Every row comes from one small tree of marks. The marks that hang from a mark follow it in brackets, in alphabetical order. Every link used is in the known rows. Which tree was each row made from?
In the rows, zero is written as 128.
Known rows
dagek{bakorib}: [ 96 121 126 132 126 132 155 141 138 135 135 140 178 124 146 140 107 112
 115  90 138 145 113 118]
nesi{dera}: [125 144 139 145 148 114 110 134 162 120 154 134  85 107 148 145 136 120
 122 124 128 132 138 138]
kemu{dera}: [142 146 113 168 124 127 104 140 131 112 141 119  97 123 150 146 119 127
 114  96 126 136 128 143]
zavagip{zuza}: [142 131 127 137 123 147 126 128 117 129  86 114 119 138 147 129 128 115
 135 192 124 118 126 140]
bakorib{dagek dera duvan zavagip}: [  8 157 109 172 106 171 148  86  91 122 108  41  92 130 146 132 163 130
 161 141 123 190 132  87]
zuza{dera{kemu} duvan}: [144 139 106 118 154 132 184 141 112 134  84 155 159  90  98  92 135 103
 166 160 113 100 140  90]
dagek{bakorib{dera{kemu}}}: [ 81  99 111 149 113 166 165 132 134 120 117 103 147 109 146 137 112  89
 119  84 140 126 126 104]
dera{kemu{dagek{zuza{zavagip}}}}: [157 111 124  73 119 137 156 136 137 115 111 129  62  91 101  98 124 147
 125  90 114 133 153 126]
dagek{bakorib zuza}: [123 142 136 115 107 119 173 148 162 121 125 132 131 121 124 145 103 131
 129 109 138 116 116 133]
zavagip{zuza{dera{kemu}}}: [162 144 120 118 138 149 145 132 113 126  38 118 127 101 143 107 126 104
 162 194 113  93 122 125]
zavagip{kemu{dagek} zuza}: [144  79 127 128 146 150 113 115 113 128  96 126  40 128 107 100 140 154
 106 184 116 139 146 130]
zavagip{kemu}: [138  83 128 145 139 126 104 122 141 128 134 136  73 115  82 114 135 149
 126 140 125 109 132 130]
dera{kemu{dagek{bakorib} duvan}}: [102 117 124 114 142 120 104 154 113 132 124 109  97  90 141 101 118 128
  91  64 123 141 132 120]
kemu{dagek{bakorib{dera duvan zavagip}}}: [ 11 114 122 138 142 160 176  97 121 124 113  87 145 129 142 138 144 139
 129  73 136 220 144  65]
zuza{zavagip}: [123 117 131 104 129 133 149 137 170 130 130 144 166 110 112 123 134 122
 133  89 128 160 137 122]
nesi{dera{kemu{dagek{zuza{zavagip}}}}}: [151 132 137  96 138 125 137 143 172 107 135 135  31  72 122 119 130 135
 121  90 115 137 162 135]
bakorib{dera duvan zavagip{kemu}}: [ 36  90 122 196 138 158 134  79 144 117 102  72  97 119  80 135 169 152
 167 147 132 150 140  82]
kemu{dagek{bakorib zuza} dera duvan}: [122 159 136 132 127  93  93 170 157 105 143 104  63 103 154 140 117 157
  74  51 129 170 134 143]
dera{kemu}: [140 117 112 130 124 142 123 132 109 125 115 119 101 103 120 113 118 116
 136 119 119  91 129 131]
zavagip{kemu zuza}: [152  87 127 157 134 144 105 120 130 129  93 124  73 124 102 117 134 136
 134 208 123 100 125 143]
kemu{duvan}: [118 142 143 136 137  99  76 149 141 129 132 104 121 113 131 122 140 137
 112 127 129 130 127 141]
bakorib{dagek{zuza} dera duvan}: [100 173 121 137  93 143 166  96 130 108 135  58  59 131 139 132 141 146
 149 186 120 153 147 117]
nesi{dera{kemu{duvan}}}: [128 147 137 161 147 103  61 153 153 118 139 101  58  72 145 125 135 116
 117 120 122  96 134 150]
kemu{dagek{zuza{zavagip}} dera duvan}: [153 153 140 109 129  93  85 166 178  99 136 106  57  91 128 126 140 169
  87  59 120 184 151 148]
zuza{dera{kemu{dagek}} duvan zavagip}: [137 119 110  64 167 138 210 145 135 136  88 172 165  75  86  73 144 113
 149 101 109 168 162  73]
zavagip{zuza{dera{kemu{dagek duvan}}}}: [147 143 129 100 155 131 113 142 113 125  43 104 100  91 153  90 140 125
 131 175 110 128 136 126]
zuza{dera duvan zavagip}: [130 136 122  86 161 125 209 148 168 139  95 180 219  93  86 101 149 108
 160 130 120 170 144  80]
kemu{dera duvan}: [132 158 126 178 134  98  53 161 145 114 143  95  94 107 154 142 131 135
  96  91 126 132 124 155]
nesi{dera{kemu{dagek duvan}}}: [123 137 137 137 160 105  67 147 141 118 146 105  27  74 153 110 142 132
  99  98 117 133 152 138]

Which tree is each row?
[167 165 142  99 131  97 126 156 156 111  68 107  90  77 110 104 132 143
 157 153 117  76 127 138]
dagek{zuza{dera{kemu{duvan}}}}
[118 110 112 116 113 158 182 122 114 108 115 102  56 111  96 107 140 125
 124 139 122 123 168  97]
bakorib{dera{kemu{dagek{zuza{duvan}}}}}
[144  97 151 108 140  94  77 139 154 116 130 114   9  98  76  97 148 192
  99 138 121 129 150 141]
zavagip{kemu{dagek{zuza} duvan}}
[108 104 111 105 133 147 152 135  99 131 121 128 109 103 140 104 107 121
 103  66 122 143 137 109]
dera{kemu{dagek{bakorib}}}
[ 16 119 124 179  99 158  84 124 112 115 102  45  17  99 108 109 178 136
 119 119 127 164 125 114]
bakorib{dagek dera zavagip{kemu{duvan}}}
[ 78 157 111 153 112 151 150  92 109 123 144  61  95 134 158 128 144 128
 139 168 121 173 144 104]
bakorib{dagek dera duvan}
[140 121 130  67 129 125 195 139 153 124 130 156 109 114  78 103 142 147
 124 116 121 176 168 103]
kemu{dagek{zuza{duvan zavagip}}}
[ 35 121 107 187 126 172 147  87 110 115  87  53 113 108 116 135 154 121
 179 128 125 132 139  82]
bakorib{dera{kemu} duvan zavagip}
[142 100 140 162 140 119  58 138 147 130  93  99  64 111 102 108 146 144
 118 207 123 105 123 153]
zavagip{kemu{duvan} zuza}
[ 23 116 123 174 107 185 170 124 124 121  60  83 170 131 154 154 135  90
 135 121 144 163 112  97]
dagek{bakorib{dera zavagip{zuza}}}
[102 160 114 128  80 156 189 127 114 111 130  91  55 129 113 118 144 117
 129 176 123 144 149 111]
bakorib{dagek{zuza{duvan}} dera}
[127 150 132  78 135 116 245 164 199 129  94 181 220  90  90 122 122 108
 159 113 131 152 132  90]
dagek{bakorib zuza{dera duvan zavagip}}
[134 127 127 127 151 129 108 131 131 117 143 125  31  87 152 116 129 128
 108 100 116 130 156 129]
nesi{dera{kemu{dagek}}}
[117 136 116  97 171 127 176 120 123 132  90 132 156  90 149 101 119 135
 148 106 114 155 138  85]
zuza{dera{kemu{dagek{bakorib{duvan}}}}}
[156 149 114 131 125 117 149 144 121 106 143 138  49 123 109 128 129 152
 106 112 115 158 162 121]
kemu{dagek{zuza{duvan}} dera}
[126 120 126 110 141 116  80 143 104 127 120  99  60  93 130  89 135 142
 101  97 115 129 144 129]
dera{kemu{dagek duvan}}
[165 104 113 197 130 146  80 133 133 114 108 114  38 119 119 134 127 135
 119 177 119 110 125 157]
zavagip{kemu{dera} zuza}
[ 69 163 128 121 127 127 225 152 147 127  59 148 187 100  88 128 134 119
 178 123 133 136 116  79]
dagek{bakorib{zavagip} zuza{dera duvan}}
[141 151 130 113 153 107 108 151 136 125  78 110 130  76 129  98 138 123
 144 128 116  99 125 123]
zuza{dera{kemu{duvan}}}
[  4 123 120 179 128 159 176 103 139 125 109  82 189 127 139 160 137 115
 158  97 143 179 124  74]
dagek{bakorib{dera duvan zavagip}}
[158  90 114 165 141 148  85 126 119 113 108 120  13 121 124 118 133 155
  94 153 114 151 143 143]
zavagip{kemu{dagek dera} zuza}
[148 140 125 119 142 119 145 140 138 115 142 137  18  86 113 113 133 131
 124 136 113 115 166 122]
nesi{dera{kemu{dagek{zuza{duvan}}}}}
[ 28  76 136 154 137 148  87 115 133 112  95  68  38 103  89 113 182 158
 107  94 133 176 147  94]
bakorib{dera zavagip{kemu{dagek duvan}}}
[ 99 141 126 148 146 101  81 164 138 120 149 107 101 106 173 136 119 139
  63  35 129 192 135 131]
kemu{dagek{bakorib} dera duvan}
